Known rows, with every way that one mark hangs from another:
zudom[bidu[babi lerav] nesaz[numiz]]:  23.0  17.7   2.8  12.3  -2.7   8.6   3.8  26.4   3.1  10.8   1.3 -13.9 -24.0  34.7  -0.7 -44.7 -48.4 -10.0  -0.1 -32.3  10.2 -14.2
numiz[nesaz]:   7.6  37.7  23.6  -8.3 -33.6  30.7 -20.7  17.8 -15.3   2.3   5.2  24.1  12.1  -1.2  21.6   6.6  19.2   1.8 -24.5 -16.5 -15.6 -11.4
zudom[bidu[babi]]:  29.5  31.6  16.2 -11.4  29.0  -4.6   2.7  22.3 -12.4  13.4   3.1   0.2 -10.5  30.8   4.1 -15.0 -13.0  15.0 -19.5 -28.3  -2.2  -4.8
bidu[babi zudom[nesaz[fale]]]:   5.8  23.2   2.6  -8.4 -10.9 -22.8  14.1  26.5   7.1   8.2 -11.6   0.9  36.8  33.9   0.6 -19.6 -24.2 -38.3  -6.6  -1.8   9.2   7.2
zudom[bidu nesaz[numiz]]:  20.5  36.8  -7.2 -15.2 -16.7  44.6  -4.3  14.2  -2.5   8.9  16.5  -2.3 -33.1  24.3  49.0 -15.4 -53.5 -33.7   9.1 -35.9   3.0  -1.6
lerav[bidu[zudom]]: 22.7 33.0 25.2 -9.6  6.5 15.9 -3.6  9.7  8.7 -2.8  3.7 -3.4 34.0 13.1 -5.0  5.6  6.6 -3.4 20.4  6.3 -0.1 -7.9
nesaz[fale zudom[bidu[lerav]]]: -16.0  26.7  12.8  41.8  24.9  17.9 -18.5  16.1 -18.7  29.5 -12.9 -11.2   4.3  27.9  39.2 -18.2 -23.8  10.2  28.3  -2.2   9.8   7.5
nesaz[fale numiz zudom[bidu[lerav]]]: -17.1  25.2   6.6  39.2  16.6  24.2 -14.8   6.3 -13.0  23.8  -6.9 -20.2   3.2  22.5  54.1 -33.3 -29.1 -10.0  55.3 -12.6  20.6  -6.6
kiku[bidu]:  37.2  43.4  18.9  -9.9  23.8  23.8 -17.7   8.0 -14.1  -2.4   5.1   8.8 -18.3  22.7  21.1  -0.9 -15.5  -0.2   5.7 -25.2  -7.5   2.2
nuka[bidu[babi lerav zudom[nesaz]]]:  17.4  15.3  22.0  -2.4 -31.2 -28.9  14.5  51.6   3.7   2.7 -20.0 -13.0  -2.5  41.5 -50.3 -32.0 -18.2 -23.3 -45.9 -11.4   2.0   3.0
numiz[nesaz[fale zudom]]: -31.7  24.8   7.9   8.8 -22.3  23.4 -22.1  14.0 -25.8  13.0  -4.4  10.8  40.5  -4.4  59.0   0.1  15.1  -0.6  14.8   6.3   9.8   2.0
numiz[nesaz[fale]]: -13.1  40.0  17.2   4.3 -27.7  24.1 -18.9  10.4 -10.5  11.7   4.8  23.3  32.8  -3.6  38.5   0.2  12.5 -15.4 -14.8  -4.4  -9.5 -14.7
kiku[bidu[babi lerav zudom[nesaz]]]:  34.5  11.9  11.7   7.4  18.7 -22.5  13.9  35.6   5.7  -2.2 -22.4 -18.2 -11.5  46.8 -48.4 -33.4 -25.8 -18.7  -2.6 -16.6   9.9   5.0
kiku[bidu[babi zudom[nesaz[fale]]]]:  18.9  19.5  -6.5 -11.5  22.5 -28.7  19.6  23.5   6.7   5.2 -12.9 -14.0   9.6  40.1  -4.7 -27.0 -29.7 -44.7   6.4  -8.7  19.1   8.6
bidu[babi]:  30.0  35.0  22.7  -8.0   4.3  -4.3 -10.4  18.4 -13.8  -0.5   1.1  13.4  18.4  23.0   1.1  -9.1  -3.5  19.7 -18.8 -18.5  -8.9  -4.7
nesaz[numiz zudom[bidu]]:   3.9  28.4   3.2  -4.8  11.3  34.7  -8.1   7.1 -24.1  10.7   4.4 -14.5 -16.5  19.6  62.0 -12.8 -21.9  -2.3  46.9 -28.0  17.6   1.8
nuka[bidu[babi lerav zudom]]:  22.4  26.4  39.5   2.1  -8.9 -37.8  11.0  43.1  -2.5   2.7 -24.3 -13.1   6.4  35.1 -53.7 -33.2   8.8  -6.4 -38.0 -16.1  -4.8 -11.0
numiz[nesaz[fale zudom[bidu]]]: -32.7  22.5  -0.4   6.5   3.5  21.5  -9.0  17.2 -25.2  27.2  -2.4  -3.1  12.1   5.1  58.7  -5.4   5.2  -5.6  14.5  -2.6  15.0   2.7
bidu[babi lerav zudom[nesaz]]:  22.2  15.6  20.2  12.1 -14.5 -17.0   8.1  40.6   5.5  -0.2 -19.2  -5.8  13.8  41.7 -43.8 -25.8 -20.1 -11.7 -17.3 -10.3   0.9   4.1
nesaz[fale numiz zudom[bidu]]: -15.1  30.8  -4.0   7.0  16.8  25.3  -8.3  -0.1 -19.3  21.7   3.1 -14.5   3.9  17.9  80.9 -19.7 -26.8 -19.5  56.9 -16.4  24.1   0.3

Rows:
 23.3  10.0   4.6 -19.1  -1.2  -8.9  13.1  25.8  13.8  -5.5   0.7 -11.5  34.6  24.5 -25.4 -11.7 -14.4  -6.8   3.3  10.1  14.4   1.5 -> lerav[bidu[babi zudom[nesaz]]]
 25.3  21.4   9.6 -20.3 -16.0 -14.7  13.3  35.0   1.3  -3.0 -10.7  -0.5  16.1  36.6 -17.5 -11.5 -18.0 -21.4 -17.7 -14.0   4.7   9.9 -> bidu[babi zudom[nesaz]]
 -0.5  26.7   0.9  -2.1 -11.1  17.7  -1.4  11.9  20.9   5.9   5.0  -2.9  43.3  17.0  16.4  -1.2 -26.8 -36.4  21.5  22.7  10.9   3.0 -> lerav[bidu[zudom[nesaz[fale]]]]
  0.8  37.0 -12.7  -2.5 -11.1  37.5  -3.8   5.1   4.4  19.1  15.8  -0.7 -12.7  23.3  65.9 -22.9 -58.1 -49.3  18.8 -23.4   9.5  -4.5 -> zudom[bidu nesaz[fale numiz]]
 -1.4  32.5  -2.0  28.9 -10.9  34.4  -9.9  11.6   8.6  22.7   6.2  -7.1 -15.5  28.0  40.3 -34.9 -60.1 -40.8  18.0 -19.0   6.1 -11.1 -> zudom[bidu[lerav] nesaz[fale numiz]]
 26.4  26.5  27.2  20.4  28.6  -7.0  -3.0  26.6  -7.9  15.7  -7.5  -4.4 -11.7  36.6 -21.2 -29.7 -15.0  25.1 -20.4 -26.5  -6.5 -11.9 -> zudom[bidu[babi lerav]]
 26.3  24.0  36.6  16.8   7.7 -26.2   6.1  32.8   1.3   0.9 -23.5  -4.6  26.3  37.5 -48.1 -26.2   8.4   3.9 -10.0 -16.0  -4.8 -10.6 -> bidu[babi lerav zudom]
 26.9  19.7  22.0 -12.2  20.6 -18.3  10.3  16.4   7.6  -4.2  -3.6 -10.3  44.8  17.7 -31.1 -12.5  12.9   9.2  11.7   5.2   8.4 -12.4 -> lerav[bidu[babi zudom]]
-14.2  31.8   3.1  10.1  -8.6  26.5 -22.0  -3.5 -19.2   8.0   0.7  -2.5  35.0   9.6  78.1 -15.1 -15.5 -14.7  58.2  -6.8  18.7  -0.3 -> nesaz[fale numiz zudom]
-12.6  13.8  10.8  36.6  38.8 -15.6  -4.3  22.3 -18.3  27.4 -17.2 -18.4  16.8  33.8  14.7 -35.0 -17.0  23.3  19.2  -2.5  20.1   4.0 -> nesaz[fale zudom[bidu[babi lerav]]]
 38.7  16.2   2.1 -23.8  18.1 -20.1  21.4  30.7   0.5  -4.6 -11.6 -13.0 -10.3  41.3 -21.6 -20.1 -23.2 -28.6  -0.6 -19.4  13.4  11.1 -> kiku[bidu[babi zudom[nesaz]]]
-10.7  17.1  -7.6   3.2  29.7  -7.8   4.2   6.7 -18.8  20.2  -1.6 -22.4  15.5  24.1  55.6 -36.5 -19.3  -7.3  46.8 -17.0  32.4  -5.2 -> nesaz[fale numiz zudom[bidu[babi]]]
  7.5  25.7  -8.8  -5.6  11.0  -3.7   6.4  23.6  -0.8  22.0   4.8   0.5  -0.6  34.1  26.6 -22.7 -46.6 -16.6 -16.7 -12.6   7.9   7.3 -> zudom[bidu[babi] nesaz[fale]]
 22.2  30.1  36.5   9.1 -11.2 -16.9 -10.4  35.1 -11.1   2.1 -10.5   1.4   0.2  26.7 -30.8 -29.2  -3.8  18.9 -47.3 -16.8 -10.5 -10.6 -> nuka[bidu[babi lerav]]
 40.0  25.4  26.7  19.3  38.9 -11.8  -9.6  21.1 -10.6  -0.4 -10.9  -5.8  -9.7  33.3 -29.1 -31.1 -10.3  21.7  -3.9 -21.1  -2.6  -9.8 -> kiku[bidu[babi lerav]]
 23.2   9.4  -2.3 -20.4 -10.9  -1.6  17.4  15.6  17.7  -9.2   6.8 -22.1  32.0  17.3 -10.8 -26.7 -20.4 -27.6  29.8  -1.1  24.9 -14.1 -> lerav[bidu[babi zudom[nesaz[numiz]]]]
-13.8  32.9   1.9   9.3  25.1  18.4 -13.8  10.4 -23.6  25.7  -2.6  -5.5   5.4  22.9  64.0  -4.7 -21.6   0.2  28.6  -4.6  13.9  15.6 -> nesaz[fale zudom[bidu]]
-12.2  20.5   6.7  -5.6  -1.8  29.8  -7.4  24.1 -30.1  17.5  -2.2  -2.6  -8.8   5.8  42.0   1.0  10.3  10.5   4.6 -14.4  10.3   5.5 -> numiz[nesaz[zudom[bidu]]]
 24.6  23.3  -1.6 -17.5   4.9   3.9   6.4  31.2  -6.3  11.7   7.2   0.5 -21.1  35.6   8.9 -15.9 -41.0  -0.2 -27.0 -25.4   2.3   9.8 -> zudom[bidu[babi] nesaz]
 36.4  14.7  -5.0 -25.7   9.1 -15.3  24.4  21.1   5.6  -9.3  -5.7 -23.5 -12.0  37.9  -7.6 -36.6 -29.1 -47.9  25.5 -32.4  23.0  -3.1 -> kiku[bidu[babi zudom[nesaz[numiz]]]]
 -0.9  24.5  -6.1  -3.8 -18.7  23.4   3.6   1.1  23.9   1.7  10.3 -13.5  41.5  10.4  31.4 -17.0 -32.2 -56.1  49.7  11.2  22.2 -12.7 -> lerav[bidu[zudom[nesaz[fale numiz]]]]
 39.7  21.1  29.7  13.2  42.5 -32.6  11.7  27.6  -1.1  -1.8 -25.5 -19.0  -0.8  41.1 -52.3 -34.6   3.9  -4.0   4.7 -22.1   4.4 -10.1 -> kiku[bidu[babi lerav zudom]]
 23.4  18.6   1.8 -21.8 -24.8  -9.2  18.5  24.3   6.0  -6.9  -4.7  -8.1  14.9  31.4  -2.2 -27.6 -23.3 -41.5  11.1 -26.0  13.7  -4.4 -> bidu[babi zudom[nesaz[numiz]]]
 14.3  28.3  17.0  -0.9 -53.6  12.2   4.0  34.2   9.3  -1.6 -10.2 -15.5 -16.4  27.7 -11.0 -31.9 -31.7 -55.4  -9.2 -22.1   3.2  -7.6 -> nuka[bidu[lerav zudom[nesaz[numiz]]]]
  6.3   9.7  10.7  23.3  25.6  -1.2  -1.0  20.8 -21.0  12.0 -11.1 -27.7  -6.2  29.8  12.0 -44.3 -16.0  18.9  36.2 -26.5  23.6  -8.8 -> nesaz[numiz zudom[bidu[babi lerav]]]
